Each row was made from one small tree. The marks that hang from a mark follow it in brackets, in the order of their numbers. Every link used is in the known rows. Write each row's tree.
Known rows:
Z_39{Z_624{Z_655 Z_710} Z_770}: [-2.10  3.24 -1.63 -0.47  3.36 -0.61 -1.20 -0.51  1.45 -1.68 -0.67  5.91
 -2.88  2.45 -1.41 -3.37 -2.15 -1.01  2.05 -2.37  0.29  2.25 -4.84]
Z_39{Z_770{Z_37}}: [-0.04  3.74  0.77  1.01  1.45 -1.15  3.80 -2.44  0.55 -0.84 -0.86 -0.85
  0.84 -1.39 -1.64 -0.01 -2.19 -1.02 -1.26 -1.94 -2.66  0.71 -1.89]
Z_37{Z_770{Z_39{Z_624}}}: [-0.68 -2.45 -1.37 -0.61 -3.29 -0.82  1.25 -0.17  1.80 -0.09  1.43  1.14
 -1.86 -1.35  2.03  0.40 -6.35 -0.70 -0.87 -2.65 -1.99  4.24 -2.91]
Z_37{Z_770}: [-2.11 -0.76 -1.12  2.63  0.80 -2.16  1.79 -0.74  0.74 -0.57  4.23  0.06
  0.21 -1.39  0.64  1.06 -6.21 -1.40 -0.55 -2.86 -2.50  1.18 -0.29]
Z_770{Z_37 Z_39{Z_624{Z_710}}}: [ 1.04  1.08 -0.66  0.49 -3.00 -0.35  0.76 -1.85  0.95  3.50 -2.34  2.99
 -2.52 -3.26 -1.65 -0.88 -3.65 -0.19  0.80 -3.10 -0.85  3.74 -4.06]
Z_39{Z_624 Z_770{Z_37}}: [-0.44  2.23  0.77 -0.48 -1.06 -0.51  4.09 -2.64  0.80 -0.78 -1.60 -1.46
  0.38 -1.18 -2.37 -0.84 -3.21 -0.80  0.30 -2.64 -2.82  2.81 -4.15]
Z_37{Z_770{Z_39{Z_624{Z_655}}}}: [-1.77 -0.27 -2.02  0.33 -2.92 -1.07 -1.49  1.04  2.13  1.09  1.28  4.07
 -2.06 -0.01  2.09 -0.41 -6.30 -0.76 -0.06 -2.92 -0.70  3.82 -4.16]
Z_770{Z_37 Z_39{Z_624{Z_655}}}: [ 0.14  2.72 -0.45  1.47 -5.81  0.14 -1.06 -0.87  1.59  4.49 -2.48  3.56
 -0.95 -1.78 -0.37 -0.62 -3.67  0.05  0.55 -2.53 -0.73  3.09 -4.64]
Z_624{Z_39 Z_655}: [-2.88  3.54 -2.10  2.79 -2.93 -0.14 -2.23 -0.52  0.86  1.01  2.89  6.38
 -1.49 -1.64  1.92 -1.55 -0.65 -0.64  0.55 -2.16  1.29  0.93 -1.06]
Z_770{Z_37 Z_39{Z_624}}: [ 1.40  0.69  0.02  0.26 -6.32  0.26  1.55 -2.03  1.25  2.99 -2.34  0.52
 -0.79 -3.14 -0.34  0.27 -3.42 -0.10 -0.12 -2.28 -1.97  3.64 -3.61]
Z_624{Z_710{Z_770}}: [-2.17  3.15 -1.99  3.17  3.44 -0.83  2.35 -2.21 -0.26 -3.02  0.51  3.58
 -1.00 -3.41 -1.90 -1.23 -1.06 -1.26 -0.89 -2.94 -0.75  1.27 -0.97]
Z_770{Z_37 Z_39}: [ 1.61  2.32 -0.08  1.89 -3.63 -0.40  1.48 -1.94  1.05  3.13 -1.58  1.20
 -0.32 -3.38  0.21  1.09 -2.63 -0.34 -1.33 -1.55 -1.74  1.61 -1.12]
Z_710{Z_47 Z_770{Z_39{Z_624{Z_655}}}}: [-3.34  4.89 -2.33  0.81 -3.66  1.66 -0.53 -1.00  0.93 -3.04 -3.56  5.24
  0.17 -1.74  1.97 -0.92  1.95 -1.34 -1.49 -2.41 -1.27  3.10 -5.39]
Z_857{Z_47}: [-0.97  0.67 -1.34  3.72 -1.59  0.06  1.62 -3.34  1.15  2.37  1.67  1.50
 -0.53  3.35  0.77  0.07 -2.92 -0.92  2.00 -1.21 -1.22 -0.22  0.14]
Z_710{Z_47}: [-2.12  2.18 -1.03  2.10 -1.54  0.32  0.68 -2.45  0.40 -1.51  0.62  1.65
  1.72 -0.76  0.46  0.92  1.10 -2.18  0.76 -1.68 -3.04 -0.15 -0.56]
Z_770{Z_39}: [ 1.20  0.73 -1.10  0.40 -2.92  0.11 -0.52 -1.07  1.77  0.33 -0.50  2.99
 -1.88 -1.08  2.09  0.69 -1.49 -0.79 -1.08 -0.28 -1.08  1.92  0.02]
Z_39{Z_624}: [-1.08 -0.99 -0.69  0.52 -3.62  0.24  0.88 -2.04  1.05  0.01  1.04  0.78
 -0.71 -0.75 -0.79 -0.34 -3.06 -0.96  2.13 -1.97 -2.22  2.55 -1.76]
Z_47{Z_477}: [-2.06  2.52 -1.31  1.94 -1.68 -0.65  4.57 -1.67  2.36  2.22  2.26  1.45
 -0.93 -4.21  0.69  1.44 -2.83  0.38  0.13 -0.90 -1.35  0.37 -0.20]

Which tree is each row?
[-3.49  3.84 -2.60  2.58  0.86 -0.16  1.64 -1.94 -0.46 -3.03  1.84  5.63
 -1.97 -5.39  0.12 -2.30  0.75 -0.89 -1.92 -3.85  0.95  2.15 -1.55] | Z_624{Z_39 Z_710{Z_770}}
[-1.12  1.13 -1.03 -2.16  2.84 -0.42  1.11 -1.66  1.26 -3.01 -0.48  2.78
 -2.77  0.81 -1.83 -2.57 -1.94 -1.08  1.30 -2.21 -1.04  2.86 -3.64] | Z_39{Z_624{Z_710} Z_770}
[-0.13  2.80 -0.41  0.94 -4.79  0.52  3.91 -2.49  0.39 -0.41 -3.41  0.32
  0.00 -5.49 -0.68 -0.11 -2.29 -0.12 -2.40 -3.10 -2.10  4.48 -4.51] | Z_710{Z_770{Z_37 Z_39{Z_624}}}
[-1.56  4.36  0.19  0.89 -0.67 -0.69  1.52 -1.39  1.01  0.79 -1.76  1.56
  0.21  0.02 -2.03 -1.78 -3.46 -0.61  0.82 -2.92 -1.61  2.18 -5.36] | Z_39{Z_624{Z_655} Z_770{Z_37}}
[-1.05  7.11 -1.87  4.04  1.24 -0.90  0.23 -1.02  0.23  1.51 -2.96  6.68
 -1.15 -4.43 -1.30 -1.38 -1.49 -0.37 -2.33 -3.35  0.93  1.92 -3.83] | Z_624{Z_655 Z_710{Z_770{Z_37 Z_39}}}
[-3.85  3.17 -2.18  1.89 -0.52  0.35 -2.09 -1.15  0.58  0.22 -0.25  6.57
 -0.50  0.71 -1.12 -1.91 -0.13 -1.75  3.32 -3.27 -0.62  1.46 -4.84] | Z_39{Z_624{Z_655 Z_710{Z_47}}}
[-2.73  7.18 -1.18  1.91  2.68 -1.36  0.27 -0.87  0.36  0.65  0.26  6.72
 -1.78 -1.97 -0.88 -3.17 -0.94 -0.53 -0.72 -3.73  1.83  1.05 -3.99] | Z_624{Z_39{Z_770{Z_37}} Z_655 Z_710}
[-3.12  6.75 -3.14  2.63  1.95  0.34 -1.69 -0.73  0.51 -2.80 -2.92  8.46
 -0.78 -1.83  0.90 -1.36  2.82 -1.62 -1.93 -2.87  0.35  1.29 -3.56] | Z_624{Z_655 Z_710{Z_47 Z_770{Z_39}}}
[-3.85  4.75 -2.23  3.03  3.03  0.04  2.33 -2.77 -0.72 -4.40 -0.58  3.91
  0.98 -3.24 -1.33 -0.61  2.28 -2.15 -0.91 -3.62 -1.86  0.56 -2.00] | Z_624{Z_710{Z_47 Z_770}}
[-6.14  7.81 -3.36  3.92  1.43  0.43 -0.41 -1.30 -0.73 -3.46  0.66  8.80
 -0.27 -3.75  1.08 -2.69  3.66 -1.76 -1.28 -4.36  1.21  0.91 -3.27] | Z_624{Z_39 Z_655 Z_710{Z_47 Z_770}}
[-3.23  3.96 -2.73  3.00 -0.17 -0.67 -2.59 -0.24  0.49  1.47  2.76  8.86
 -2.95 -1.60  0.69 -2.80 -0.48 -0.70  1.19 -2.83  2.43  0.92 -1.55] | Z_624{Z_39 Z_655 Z_710}
[-4.93  6.98 -2.78  4.44  3.38 -0.25 -0.49 -1.52 -0.47 -3.21 -0.69  6.96
  1.02 -1.81 -0.99 -1.58  2.24 -2.00 -0.30 -3.60 -0.47  0.14 -3.20] | Z_624{Z_655 Z_710{Z_47 Z_770}}
[-1.20  4.45  0.12  0.37 -0.55 -0.59  3.57 -2.23  0.35 -0.98  0.34  1.02
 -0.13 -3.44  0.11 -1.09 -0.71 -0.62 -2.03 -2.76 -0.83  1.57 -2.31] | Z_624{Z_39{Z_770{Z_37}}}
[-2.64  5.08 -1.66  0.17  0.50 -0.31 -0.71 -0.25  1.38 -2.30  1.34  5.89
 -1.89  0.08  2.32 -2.42  0.28 -0.81 -1.27 -1.49  1.20  1.06 -2.02] | Z_624{Z_39{Z_770} Z_655}
[-4.56  8.45 -1.66  6.01  2.60 -0.76  1.54 -2.26 -1.24 -0.52 -1.89  5.23
  2.53 -3.82 -2.87 -1.06  0.90 -1.71 -0.65 -5.05 -1.10  0.01 -4.10] | Z_624{Z_655 Z_710{Z_47 Z_770{Z_37}}}
[-2.50  1.67 -2.01  1.60  0.65  0.00  2.36 -2.35 -0.07 -2.92  0.00  2.93
 -1.57 -3.25 -2.21 -2.04 -1.88 -1.01  0.49 -3.64 -1.01  3.43 -3.30] | Z_39{Z_624{Z_710{Z_770}}}
[-1.46  5.82 -0.68  2.40 -2.22  0.54  3.73 -2.94 -0.28 -1.88 -3.80  1.18
  2.44 -5.49  0.19  1.32  2.08 -1.35 -3.79 -3.05 -2.84  1.69 -3.11] | Z_710{Z_47 Z_770{Z_37 Z_39}}
[-0.65  2.58  0.10 -0.31  1.93 -1.00  3.22 -2.48  0.54 -0.41 -1.58  1.16
 -1.16 -1.28 -3.61 -1.97 -3.02 -0.72  1.12 -3.47 -1.66  2.76 -4.93] | Z_39{Z_624{Z_710} Z_770{Z_37}}
[-1.52  6.35 -1.35  2.78  0.76  0.07  2.85 -2.70 -0.58 -1.71 -3.89  3.63
  0.94 -5.39 -1.05  0.13  1.66 -1.40 -3.23 -3.96 -1.61  1.84 -3.78] | Z_624{Z_710{Z_47 Z_770{Z_37 Z_39}}}
[-2.95  7.61 -1.26  2.48 -2.74  0.35  7.72 -2.66  1.31  0.38 -3.20  1.35
  2.01 -8.70  1.00  2.30  1.05  0.06 -4.16 -2.89 -2.37  1.58 -3.67] | Z_710{Z_47{Z_477} Z_770{Z_37 Z_39}}
[-1.53  5.46 -3.03  2.52  2.00 -0.45 -1.88 -0.21  0.93 -1.11 -1.82  8.28
 -2.65 -1.95  0.38 -1.85 -0.35 -0.65 -2.02 -2.30  1.64  2.04 -2.68] | Z_624{Z_655 Z_710{Z_770{Z_39}}}
[-3.84  4.70 -0.91  3.21 -0.07  0.25  4.40 -3.66 -1.31 -1.81 -2.26  1.56
  2.09 -5.16 -3.43 -0.92  0.13 -1.52  0.07 -5.56 -2.71  2.53 -5.41] | Z_39{Z_624{Z_710{Z_47 Z_770{Z_37}}}}
[-2.08  3.36 -2.50  0.08 -2.09  0.83 -3.43 -0.41  1.33  0.66 -2.49  8.11
 -2.17  0.50  0.82 -1.69  0.69 -1.38  1.68 -2.54  0.05  2.56 -5.08] | Z_770{Z_39{Z_624{Z_655 Z_710{Z_47}}}}
[-0.18  1.35 -1.66  0.01 -5.06  0.57 -2.79 -0.08  2.24  1.70 -1.40  5.43
 -2.72  0.43  1.60 -1.09 -2.44 -0.34  0.87 -1.04  0.00  3.20 -3.64] | Z_770{Z_39{Z_624{Z_655}}}
[-0.59  2.59 -0.79  0.27 -3.18  0.55  0.87 -2.41  0.49  1.70 -3.36  3.25
 -0.29 -3.16 -0.94 -0.34 -0.40 -1.14  0.73 -3.65 -1.77  3.16 -5.14] | Z_770{Z_37 Z_39{Z_624{Z_710{Z_47}}}}
[-0.57  1.78 -2.43  0.26 -1.96  0.06 -3.57  0.13  1.95  2.05 -1.29  7.96
 -4.02  0.34  0.23 -2.16 -2.49 -0.35  1.73 -2.14  1.21  3.10 -4.18] | Z_770{Z_39{Z_624{Z_655 Z_710}}}
[-3.01  6.54 -0.82  0.70  2.18 -0.33  3.19 -2.63 -0.49 -2.00 -0.74  3.97
  0.51 -3.41 -0.35 -1.84  2.31 -1.58 -1.49 -4.10 -0.70  1.09 -3.68] | Z_624{Z_39{Z_770{Z_37}} Z_710{Z_47}}
